Each row was made from one path, in order. Every step used is in the known rows, and no mark comes twice. Write each row's path.
Known rows
nilurok-fefa: [ 1.579 -0.253 -0.292 -1.118 -0.300  0.661  1.271  0.413 -2.469 -0.282
 -0.600  1.480  0.457 -0.331  2.131  0.688 -0.279 -1.086  1.003 -0.082
 -0.546  0.337]
nilurok-fefa-babot: [ 0.340  0.326 -0.685 -1.234  0.430  0.797  1.599 -1.539 -2.878 -1.711
 -1.449  1.970 -0.083 -0.210  1.712  0.975 -0.271 -0.535 -0.156  0.499
 -0.462  1.282]
vakap-rane-vadib: [ 1.137  0.278 -1.034 -1.471 -0.540 -2.564 -0.649  0.455 -1.544 -1.033
 -0.080 -1.298 -1.082 -0.867  2.534  1.963 -3.024  2.181  0.550  1.698
  1.642 -0.258]
vakap-fosof: [ 1.577 -0.107 -1.075 -1.412 -1.341 -1.135 -0.675 -0.674 -0.889 -0.599
  1.819  0.643 -0.454  0.872  1.498  0.360 -1.363 -0.283  0.945  2.283
 -0.807 -0.455]
babot-fosof-vakap: [ 0.691  1.510 -0.639 -2.567 -0.853 -4.180  1.807 -0.087 -0.988 -2.357
  1.059 -0.183  0.416  0.436 -1.189 -0.482 -0.531  1.630  2.245  1.061
  1.109 -0.608]
fosof-vakap-rane: [ 1.680  1.115 -0.904 -2.398 -0.038 -4.054  0.773  0.158 -2.055 -1.394
 -0.982 -1.242 -0.357 -0.017  1.285  1.057 -2.358  2.305  1.551  2.135
 -0.806 -0.215]
fosof-babot-fefa: [ 1.469  1.461 -0.240  0.265  1.380 -3.441  1.254  0.368 -1.168 -0.449
  0.296 -0.681 -0.186 -0.240 -1.018 -0.462 -2.022  0.198  1.086 -0.922
 -2.961 -1.385]
vadib-fefa-nilurok: [ 2.594 -1.729 -0.165  0.239  0.019  0.787  0.213  1.785  0.023 -1.246
 -0.138 -0.342 -0.897  0.316  1.013 -1.663  0.816 -1.605  0.374 -0.775
 -0.775  0.465]
vadib-fefa: [ 2.382 -0.923  0.728  0.451 -0.249 -1.356 -0.066  0.510 -0.735 -1.145
  0.599 -0.681 -1.737  0.543  2.100 -1.240 -0.468 -0.673  0.785  0.972
 -0.367  0.007]
rane-vadib-fefa-babot: [ 0.877 -0.128 -0.215  0.253  0.146 -1.003  0.775 -1.912 -0.142 -2.548
  0.119 -0.508 -2.323 -0.135  1.907 -0.235 -0.435 -0.141  0.242  0.764
  1.570  0.114]
fosof-vakap: [ 1.656  0.613 -0.419 -1.510 -0.349 -3.019  1.366 -0.511 -1.398 -1.062
 -0.578 -0.415 -0.194 -0.182  0.341 -0.398 -0.474  0.438  1.826  0.238
 -1.053 -0.750]
rane-vakap-fosof: [ 1.000 -1.184 -1.118 -2.129 -1.378 -2.495  0.561 -0.033 -0.444 -0.446
  2.146 -0.594  0.286 -0.157  1.765  0.517 -3.554 -0.469  1.324  3.421
 -0.865  0.026]
babot-fefa-vadib-fosof: [ 2.866 -1.189 -1.876  2.412  0.165 -3.508 -0.581 -0.282 -2.865 -0.674
  1.119  1.335 -1.813 -2.083 -1.986  1.186 -3.598  0.262  0.767  2.128
  0.543 -2.067]
rane-vadib-fefa: [ 2.094 -0.593  0.113  0.237 -0.703 -1.280  0.502 -0.077  0.153 -1.126
  1.079 -0.777 -1.768 -0.233  2.252 -0.526 -0.503 -0.615  1.320  0.080
  1.339 -0.829]
nilurok-fefa-babot-fosof-vakap: [-0.155  2.402 -1.643 -3.358  0.147 -2.096  3.892 -1.996 -1.864 -3.214
 -0.410  2.018  1.046  0.785 -1.073  0.869  0.386  0.803  1.507  0.835
  0.886  0.856]
vakap-fosof-babot-fefa-vadib: [ 1.616  1.226 -1.717  0.649 -0.059 -3.291  1.383 -1.130 -1.333 -0.257
  2.074  1.315 -0.838  1.010 -0.595  0.415 -3.954 -0.445  1.812  0.587
 -2.790 -2.560]
nilurok-fefa-vadib-fosof: [ 2.034 -1.573 -2.020  0.661 -0.322 -1.789  0.585 -0.057 -4.082 -0.233
 -0.100  3.370 -0.002 -1.214  0.796  2.084 -1.248 -0.953  0.592  1.272
  1.745 -1.683]
vakap-rane: [ 1.335 -0.157 -0.442 -1.081 -0.069 -2.296 -1.263  1.008 -2.600 -1.029
 -0.603 -1.090 -1.135 -0.179  2.341  1.214 -2.732  2.215 -0.009  2.669
 -0.192  0.506]
babot-fosof-vakap-rane: [ 0.980  2.008 -1.106 -3.287 -0.505 -5.205  1.144  0.481 -1.409 -2.593
  0.569 -1.124  0.040  0.741 -0.187  0.972 -2.254  3.543  1.956  2.835
  1.309  0.162]
vakap-rane-vadib-fosof: [ 1.583 -0.364 -2.469 -1.094  0.082 -4.790 -1.090  0.553 -1.881 -0.981
  0.527 -0.642 -0.705 -1.821  1.055  2.746 -2.444  2.541  0.417  3.145
  3.047 -1.355]

Which path is each row?
[ 2.081  0.537 -3.764 -0.987  2.117 -4.876  1.081  1.605 -0.600 -0.854
  0.235 -1.274  0.785 -1.701 -2.426  1.957 -2.449  1.680  0.599 -0.494
 -0.043 -2.133]	vakap-rane-vadib-fosof-babot-fefa-nilurok
[ 3.157  0.536 -3.251  0.206  0.742 -6.471  0.923 -0.573 -3.110 -1.233
  0.027  0.144 -1.583 -1.504 -1.998  2.457 -4.814  2.317  1.910  3.766
  0.007 -2.041]	babot-fefa-vadib-fosof-vakap-rane
[ 1.513 -0.991 -0.707  0.326 -0.944  0.423  1.383 -0.227 -3.746 -0.394
 -0.822  3.126 -0.639 -0.197  2.355  1.065 -1.813 -1.433  0.869 -0.101
  0.160 -0.453]	nilurok-fefa-vadib
[ 3.110  0.071 -2.563  1.099  0.371 -5.463  1.335 -1.129 -2.247 -0.989
  0.585  1.236 -1.196 -1.931 -2.743  1.151 -3.093  0.603  2.203  1.698
 -0.071 -2.989]	babot-fefa-vadib-fosof-vakap
[ 0.134  0.858 -0.622 -0.729 -0.258 -2.096  1.118 -1.593  0.400 -3.842
  1.580 -0.103 -1.916  0.562  0.286 -0.384 -0.224  1.177  0.485  1.412
  3.779  0.305]	rane-vadib-fefa-babot-fosof
[-0.412  1.082 -0.947 -2.091 -0.094 -0.543  1.810 -1.073 -2.355 -2.977
  0.137  2.319  0.239  0.489 -0.108  1.076 -0.005  0.637  0.030  1.204
  1.840  1.610]	nilurok-fefa-babot-fosof
[-0.504  2.985 -2.152 -3.713  0.056 -5.113  2.072 -1.834 -0.873 -4.126
 -0.013 -0.993 -0.517 -0.030 -0.579  1.944 -2.216  4.207  1.382  2.733
  3.234  0.409]	fefa-babot-fosof-vakap-rane-vadib
[ 1.748  2.004 -1.555 -0.963  0.519 -3.128  1.210 -0.846 -0.167 -0.073
  2.175 -0.135  0.065  1.015 -0.836  0.015 -2.298 -0.348  1.755  0.782
 -3.637 -1.640]	vakap-fosof-babot-fefa
[-0.477  3.288 -2.971 -4.631  0.104 -3.386  3.930 -1.983 -1.305 -3.680
 -0.424  0.881  0.682  0.300  0.129  2.848 -1.637  2.644  1.820  1.878
  2.975  0.873]	nilurok-fefa-babot-fosof-vakap-rane-vadib
[ 2.227 -0.390 -0.528  2.033 -0.365 -1.336 -0.013 -0.198 -2.618 -0.727
  0.618  0.915 -2.532 -1.070 -0.101  0.277 -3.986 -0.158  0.871  0.714
 -0.961 -0.913]	babot-fefa-vadib
[ 1.482 -0.407 -2.389 -1.858  0.608 -2.358  2.805  1.033  0.938 -0.218
  1.894 -1.032  1.779 -0.155 -1.634 -0.174 -3.392 -1.320  1.566  0.083
 -4.195 -0.647]	rane-vakap-fosof-babot-fefa-nilurok
[ 0.640  2.263 -1.014 -2.601  0.464 -4.797  2.033 -1.308 -0.732 -4.267
  0.277 -1.433 -1.406  1.825 -0.150  0.282 -1.298  3.100  1.210  3.937
  1.450  1.327]	vadib-fefa-babot-fosof-vakap-rane
[ 1.254 -0.457  0.434  0.560  0.616 -1.039  0.087 -1.406 -1.175 -2.475
 -0.447 -0.394 -2.325  0.567  1.663 -0.920 -0.262 -0.161 -0.192  1.595
 -0.108  0.887]	vadib-fefa-babot
[ 1.306  1.527 -1.704 -2.793 -0.351 -4.186  1.398 -0.455 -0.910 -1.331
 -0.471 -1.610 -0.452 -0.852  1.593  1.578 -2.518  2.474  2.151  1.242
  0.802 -1.013]	fosof-vakap-rane-vadib
[ 2.189  1.053 -2.428 -1.315  0.758 -1.122  1.499  0.480  0.478 -0.253
  1.698  0.177  0.901  0.836 -1.898 -0.159 -1.393 -1.072  1.244 -1.190
 -3.970 -1.094]	vakap-fosof-babot-fefa-nilurok
[ 2.693 -0.695 -1.162  0.153  0.367  0.531  0.374  1.476 -0.658 -0.813
  0.227 -0.006 -0.586 -1.243 -1.541 -0.528 -1.426 -0.714  0.383 -1.171
 -2.176  0.431]	babot-fefa-nilurok
[ 2.273  0.046 -3.306 -1.552  0.124 -4.392  2.066 -0.348 -4.202 -0.827
 -1.015  2.139  0.243 -0.669  0.757  3.295 -2.776  0.964  1.909  2.902
  1.072 -1.559]	nilurok-fefa-vadib-fosof-vakap-rane
[ 0.819  0.700 -2.347 -1.301  1.127 -6.893  0.150  0.590 -1.633 -0.701
  0.108 -1.202  0.680 -0.984  0.459  2.225 -1.899  2.793  0.301  1.358
  1.794 -2.677]	vakap-rane-vadib-fosof-babot
[ 1.799 -1.975 -1.467  1.564 -0.587 -3.726 -1.133 -0.003 -3.444 -0.854
  0.333  1.736 -1.355 -1.464  0.208  1.032 -1.942  0.372  0.064  2.106
  1.961 -2.211]	fefa-vadib-fosof
[ 0.437  2.119 -1.132 -1.938 -0.266 -3.919  2.945 -2.476  1.015 -4.127
  1.286 -0.533 -1.184  0.659 -0.748 -0.431  0.104  1.254  2.122  1.180
  3.024 -0.411]	rane-vadib-fefa-babot-fosof-vakap
[ 1.660  1.558 -2.917 -0.590  1.986 -6.751  0.799  0.394 -1.116 -0.611
  0.707 -1.450  0.005 -1.565 -1.341  2.579 -3.613  2.381  0.971  1.571
  0.339 -2.483]	vakap-rane-vadib-fosof-babot-fefa
[ 1.158  0.757 -1.440 -1.693  0.510 -4.449  2.368 -0.203  0.230  0.060
  2.621 -1.347  0.815 -0.043 -0.541  0.255 -4.457 -0.477  2.324  2.067
 -3.673 -1.200]	rane-vakap-fosof-babot-fefa
